What can hang from each mark:
N: F H V
Q: C K
F: C L
L: F T W
W: L
T: L
K: Q
C: F Q
H: N

Every row comes from one small tree of marks. Brackets hold a mark, then the marks that hang from it, in alphabetical order. Every link used is in the known rows. Which tree was each row made from?
Known rows:
{W L}: [-2.35  0.43  0.39  2.89  1.00  2.34  1.01 -2.46  1.46 -3.02 -1.05  0.10
 -2.12 -0.58  2.58 -0.90 -0.11 -0.91  0.45  1.91 -0.30  0.49 -1.15 -0.37]
{W {L F T}}: [-1.84  0.91 -0.24  2.46  0.11  2.15  0.74 -2.24  0.80 -2.85 -1.09  0.05
 -2.50 -0.80  2.46 -1.41 -0.69 -1.60  0.44  2.81  0.76 -0.26 -1.84 -0.68]
{K {Q C}}: [-2.04 -0.19 -0.96  3.13 -0.41  2.53  0.64 -1.11  2.51 -1.00 -1.26  0.19
 -1.27 -1.55  2.16 -0.70 -0.48 -0.73  1.91  0.72 -0.58  0.47  0.08  0.04]
{L F}: [-1.61  1.20 -0.97  1.95 -0.05  2.18  0.57 -3.07  0.38 -2.47 -0.38  0.71
 -0.87 -1.13  1.28 -1.12 -1.03 -3.05  0.82  1.71  1.15 -0.23 -0.03 -0.02]
{N {F {C {Q K}}} H V}: [-1.00 -0.27 -0.97  1.63  3.54  4.04  1.35  1.18  2.85 -3.39 -0.92  0.71
 -1.29 -0.56  1.38 -2.32 -2.33 -1.77  1.50 -1.54  1.91  1.58  1.33 -0.71]
{K {Q {C {F {L W}}}}}: [-1.42 -0.83 -0.74  3.71 -0.81  2.67  0.70 -1.39  2.83 -0.52 -1.04  0.19
 -0.70 -1.11  1.75 -1.05 -0.84 -0.26  1.66  0.80  0.35  0.42 -0.34  0.48]
{H {N {F L} V}}: [-0.79 -0.06  0.12  2.31  2.17  2.55  1.82  0.22  2.92 -4.10 -1.16  0.25
 -1.70 -0.18  1.49 -1.08 -0.86 -0.35  1.20  0.92  0.93  1.17 -1.30 -0.13]
{F {C Q} {L T W}}: [-2.43 -0.56 -0.87  2.30 -0.07  4.72  1.58 -0.81  3.65 -2.31 -0.92  1.64
  1.52 -0.88  1.20 -3.36 -1.18 -1.47  1.30  1.01  2.17 -0.11 -1.04  0.47]
{L {F {C {Q K}}} T W}: [-1.01  0.52 -2.03  2.38 -0.50  4.21  0.35 -1.93  1.83 -1.11  0.02  2.22
  0.72 -0.91  1.88 -2.79 -1.66 -3.65  0.89  1.58  3.13  0.05  0.20  0.59]
{T {L {F {C Q}} W}}: [-2.09  1.41 -1.58  3.86  0.24  3.26  0.22 -3.43  0.70 -0.84  0.03  2.07
 -0.32 -1.08  3.45 -1.39 -0.81 -2.50  0.10  0.38  1.58 -0.43  1.37  0.66]
{Q C K}: [-2.11 -0.26  0.18  1.63  1.56  3.73  1.21 -1.54  2.89 -1.16 -2.16  0.87
 -0.49 -0.91  1.38 -0.61  0.14 -1.50  2.67  1.28 -0.36  0.08  1.12 -1.76]
{H N}: [-1.57  0.55  0.01  2.69  1.54  2.83  0.79 -1.78  2.58 -3.18 -0.64  0.35
 -0.77 -0.63  1.68 -0.84  0.46 -1.02  1.72  2.06  0.44  0.79 -0.64  0.13]
{F C {L W}}: [-2.24 -0.50 -0.61  2.47  0.16  4.36  2.02 -1.57  2.52 -1.83 -0.46  1.91
  1.24 -0.93  1.14 -2.17 -1.32 -1.37  1.21  0.57  1.36  0.63 -0.26  0.43]
{N {F C} H}: [-1.81  0.73 -0.99  1.95  3.02  3.86  0.37  0.40  2.24 -2.81 -0.51  1.47
 -0.88 -2.19  1.72 -1.87 -1.31 -1.45  2.31 -0.78  1.20  1.74  1.25 -1.16]
{Q {C F}}: [-0.79 -1.22 -0.21  2.96  0.04  2.47  0.82 -2.39  2.51 -0.89 -0.88  0.57
 -0.76 -0.78  0.90 -1.49  0.21 -0.69  1.91  0.70  0.52  0.03  0.00 -0.73]
{H {N F}}: [-1.52  0.83 -0.30  2.70  2.14  2.85  0.46 -0.65  2.69 -3.67 -0.95  0.89
 -1.26 -1.04  2.20 -0.85 -0.09 -0.96  1.85  1.07  0.35  1.16 -0.38 -0.40]
{N V}: [-0.82 -0.71 -0.95  2.15  0.72  1.08  2.33 -1.61  1.42 -2.61 -0.24 -0.15
 -1.33 -0.21  0.72 -1.96 -1.39 -1.21 -0.34  1.00  1.18  1.22 -0.92  0.31]
{W {L {F {C {Q K}}} T}}: [-2.52  0.74 -0.42  2.40  0.55  3.57  0.47 -2.04  1.46 -3.02 -1.71  0.35
 -1.79 -0.28  2.52 -1.58 -0.97 -2.51  0.87  2.12  0.79 -0.74 -0.70 -0.73]
{C {F {L T W}} {Q K}}: [-1.94 -0.61 -0.15  2.64  0.67  3.39  0.24 -1.92  3.91 -2.43 -1.69 -0.03
  1.34  0.02  0.67 -3.10 -1.04 -1.19  0.87  2.05  2.66 -0.60 -0.92  0.37]
{H {N F V}}: [-0.52 -0.01 -0.40  2.66  2.20  2.31  1.34 -0.17  2.63 -3.76 -0.78  0.38
 -1.93 -0.18  1.83 -0.98 -0.81 -0.89  1.03  0.62  0.86  1.52 -0.73 -0.02]
{L {F C} W}: [-0.75  0.53 -1.62  2.81 -0.33  3.95  0.55 -3.25  0.86 -1.01  0.83  2.59
  0.40 -0.88  2.03 -1.60 -1.47 -3.68  0.72  0.44  2.22  0.61  1.10  1.09]
{F {C {Q K}} {L T W}}: [-2.77 -0.42 -0.74  2.02  0.47  5.12  1.56 -0.63  3.87 -2.29 -1.43  1.52
  1.77 -0.60  1.17 -3.13 -1.33 -1.77  1.61  1.22  2.05 -0.18 -0.50  0.07]
{F C {L T W}}: [-2.11 -0.55 -1.08  2.33 -0.26  3.95  2.15 -0.70  2.70 -1.59 -0.61  1.64
  1.21 -1.31  0.92 -3.02 -1.42 -0.93  1.21  1.46  2.04  0.70 -1.22  0.06]
{W {L {F C} T}}: [-2.02  0.66 -0.60  2.65  0.05  2.91  0.75 -2.12  0.84 -2.69 -1.14  0.44
 -2.10 -0.64  2.43 -1.54 -0.90 -2.05  0.62  2.17  0.81 -0.35 -1.25 -0.72]

Which tree is each row?
[-3.57 -0.27 -0.67  1.54  0.69  4.73  1.54 -0.44  3.62 -3.15 -2.36  0.58
  1.29 -0.77  0.67 -3.01 -1.27 -1.78  1.86  1.42  1.37 -0.78 -0.68 -0.71] -> {F {C {Q K}} {L T}}
[-1.72  0.74  0.29  2.39  2.04  3.07  0.89 -0.27  2.99 -4.00 -1.33  0.75
 -1.13 -0.98  1.89 -0.77 -0.17 -0.54  1.98  1.36  0.42  0.84 -1.03 -0.38] -> {H {N {F L}}}
[-1.98  0.76 -0.81  1.99  3.02  4.39  0.01  0.44  2.82 -3.24 -0.74  1.44
 -0.64 -1.83  1.97 -2.10 -1.19 -1.77  2.40 -1.05  1.29  1.17  1.36 -0.84] -> {N {F {C Q}} H}
[-0.19  0.91 -1.76  2.37 -0.89  2.21  0.71 -2.18  1.00 -0.96  0.67  1.82
 -0.29 -1.54  1.77 -2.56 -1.39 -2.56  0.31  2.64  2.92  0.74 -1.19  0.61] -> {L F T W}
[-1.01 -0.46 -0.29  1.32  3.00  4.06  2.09  1.69  3.24 -3.88 -1.05  0.51
 -1.24 -0.60  0.99 -2.50 -2.40 -0.95  1.57 -1.30  2.12  1.23  0.13 -0.44] -> {N {F {C Q} L} H V}
[-2.98 -0.35 -0.30  2.24  0.88  5.58  1.40 -1.42  3.72 -2.50 -1.32  1.74
  1.86 -0.22  1.35 -2.32 -1.22 -2.13  1.65  0.46  1.50 -0.22  0.53  0.40] -> {F {C {Q K}} {L W}}
[-2.40  0.84 -1.29  1.93  0.40  4.10  0.15 -2.91  1.27 -2.74 -1.00  1.19
  0.09 -0.48  1.40 -1.43 -1.36 -4.18  1.40  0.61  1.32 -0.91  1.45 -0.05] -> {L {F {C {Q K}}}}
[-2.35  1.56 -1.44  3.65  0.62  3.55  0.17 -3.22  0.85 -0.75 -0.37  2.00
 -0.08 -1.02  3.39 -1.15 -0.94 -2.67  0.26  0.57  1.53 -0.56  1.74  0.40] -> {T {L {F {C {Q K}}} W}}
[-1.37 -0.82 -0.34  3.04 -0.10  2.79  0.36 -2.20  3.60 -2.59 -0.82  0.09
  0.90 -0.07  0.75 -3.48 -0.86 -0.85  0.51  1.74  2.73 -0.52 -1.60  0.90] -> {C {F {L T W}} Q}
[-2.19  0.64 -0.49  2.65  0.09  3.34  0.47 -2.13  1.32 -3.07 -1.33  0.39
 -1.91 -0.43  2.52 -1.72 -0.84 -2.22  0.72  1.98  0.83 -0.68 -1.11 -0.53] -> {W {L {F {C Q}} T}}
[-0.92 -0.87 -0.60  3.03 -0.33  1.68  1.12 -2.12  2.25 -1.46 -0.53  0.21
  0.43 -0.84  0.27 -2.98 -1.15 -0.10  0.32  2.35  2.48  0.57 -2.02  0.27] -> {C {F {L T W}}}
[-1.93  1.38 -1.62  3.93  0.14  2.93  0.48 -3.43  0.22 -0.49  0.17  2.11
 -0.47 -1.36  3.34 -1.17 -0.86 -2.23 -0.01  0.56  1.51 -0.12  1.29  0.50] -> {T {L {F C} W}}
[-2.25 -0.34 -0.52  2.86  1.23  3.00 -0.53 -3.02  3.16 -2.75 -1.64 -0.34
  0.79  0.22  0.82 -2.39 -0.68 -2.13  0.93  1.24  1.70 -0.71  0.46  0.13] -> {C F {Q K}}
[-1.68  1.75 -1.24  3.80  0.17  2.17  0.48 -3.43  0.23 -0.63  0.23  1.76
 -0.80 -1.51  3.34 -1.00 -0.65 -1.90 -0.20  1.27  1.42 -0.02  0.71  0.52] -> {T {L F W}}
[-2.49 -0.55 -0.14  2.33  0.80  3.09  0.26 -1.83  3.66 -3.09 -2.29 -0.75
  0.98 -0.01  0.30 -3.01 -1.02 -1.25  1.01  2.16  2.13 -1.05 -0.99 -0.30] -> {C {F {L T}} {Q K}}
[-3.71 -0.18 -0.21  1.72  1.12  5.05  1.45 -1.24  3.40 -3.38 -2.18  0.77
  1.33 -0.36  0.88 -2.08 -1.12 -2.09  1.94  0.54  0.80 -0.80  0.36 -0.35] -> {F {C {Q K}} L}
[-1.50 -0.82 -0.93  1.95  1.53  3.09  2.21  0.57  2.73 -3.99 -1.51  0.78
 -1.09 -0.21  1.27 -2.41 -2.61 -1.52  0.42 -1.26  1.31  0.58 -0.48 -0.19] -> {N {F {C Q} L} V}
[-1.41 -0.84 -0.96  3.57 -0.99  2.53  0.72 -0.97  2.94 -0.40 -1.16  0.08
 -0.80 -1.28  1.69 -1.50 -0.92 -0.05  1.64  1.17  0.59  0.39 -0.79  0.37] -> {K {Q {C {F {L T W}}}}}
[-1.57  0.54 -0.34  1.93  2.67  4.52  1.06  0.83  2.84 -2.64 -0.50  1.90
 -0.26 -2.09  1.69 -2.04 -1.58 -0.83  2.37 -0.57  1.73  1.77  0.51 -0.67] -> {N {F C {L W}} H}
[-0.71  0.40 -2.15  2.55 -0.93  3.90  0.32 -2.06  1.74 -1.14  0.39  2.28
  0.45 -0.94  1.89 -3.03 -1.58 -3.42  0.72  1.38  3.21  0.06 -0.10  0.85] -> {L {F {C Q}} T W}
[-1.06 -0.83 -0.30  3.19 -0.06  2.00  1.02 -2.71  2.15 -1.67 -0.36  0.34
  0.49 -0.57  0.41 -2.33 -0.99 -0.39  0.33  1.73  2.09  0.51 -1.28  0.60] -> {C {F {L W}}}
[-1.26  0.61 -1.44  2.62  0.13  4.76  0.15 -3.17  1.61 -1.44  0.18  2.46
  0.77 -0.33  2.14 -1.69 -1.43 -4.21  1.06  0.38  2.26  0.01  1.64  1.09] -> {L {F {C {Q K}}} W}
[-0.54  0.41 -2.27  2.65 -1.05  3.39  0.71 -2.07  1.02 -0.67  0.60  2.32
  0.31 -1.34  1.72 -2.80 -1.78 -3.10  0.62  1.63  3.04  0.66 -0.34  0.57] -> {L {F C} T W}
[-0.79 -0.48 -0.46  1.46  2.92  3.55  2.47  1.74  2.56 -3.39 -0.86  0.67
 -1.49 -1.00  0.82 -2.26 -2.50 -0.60  1.42 -1.00  2.00  1.75 -0.03 -0.76] -> {N {F C L} H V}
[-2.54  0.33 -1.50  2.41  1.53  3.36  0.12 -0.74  2.31 -3.34 -1.19  1.70
 -0.45 -1.47  2.18 -1.96 -1.41 -2.43  1.32 -1.08  0.39  0.54  0.82 -0.57] -> {N {F {C Q}}}
[-2.10  0.81 -1.35  2.16  0.00  3.86  0.21 -2.98  1.14 -2.77 -0.62  1.19
 -0.10 -0.63  1.54 -1.65 -1.26 -3.98  1.18  0.47  1.35 -0.85  1.04  0.21] -> {L {F {C Q}}}
[-0.96 -0.74 -1.83  2.32  1.49  2.22  1.80  0.05  1.55 -3.01 -0.85  1.14
 -1.62 -0.66  1.45 -2.05 -2.59 -1.77  0.14 -1.34  1.08  1.56  0.20 -0.43] -> {N {F C} V}
[-3.29 -0.03 -1.19  2.32  1.28  4.56  0.45 -2.08  2.75 -2.77 -1.36  1.10
  1.02 -0.44  1.49 -2.04 -0.83 -3.02  1.65  0.02  0.69 -0.26  1.53 -0.22] -> {F {C {Q K}}}
[-0.58 -1.32  0.24  2.85 -0.07  3.00  1.30 -2.09  3.01 -0.77 -0.90  0.94
 -0.35 -0.72  0.87 -1.54  0.03 -0.21  1.92  0.96  0.96  0.03 -0.55 -0.38] -> {Q {C {F {L W}}}}
[-2.14  0.64 -0.49  2.65  2.59  4.29  0.04 -0.47  3.34 -3.84 -1.59  1.15
 -0.59 -0.49  2.23 -0.90 -0.27 -1.80  2.26  0.35  0.38  0.68  0.68 -0.45] -> {H {N {F {C {Q K}}}}}
[-1.70  0.75 -2.16  1.96 -0.68  2.72  0.69 -1.77  0.71 -1.90 -0.64  0.98
 -0.43 -1.49  1.00 -2.53 -1.57 -3.05  1.01  1.95  2.07 -0.34 -0.55 -0.59] -> {L {F C} T}
[-0.73 -0.04 -0.12  2.23  1.93  2.41  1.87  0.65  3.02 -3.95 -1.28  0.18
 -1.76 -0.35  1.42 -1.52 -0.94 -0.18  1.11  1.30  1.18  1.24 -1.89 -0.28] -> {H {N {F {L T}} V}}
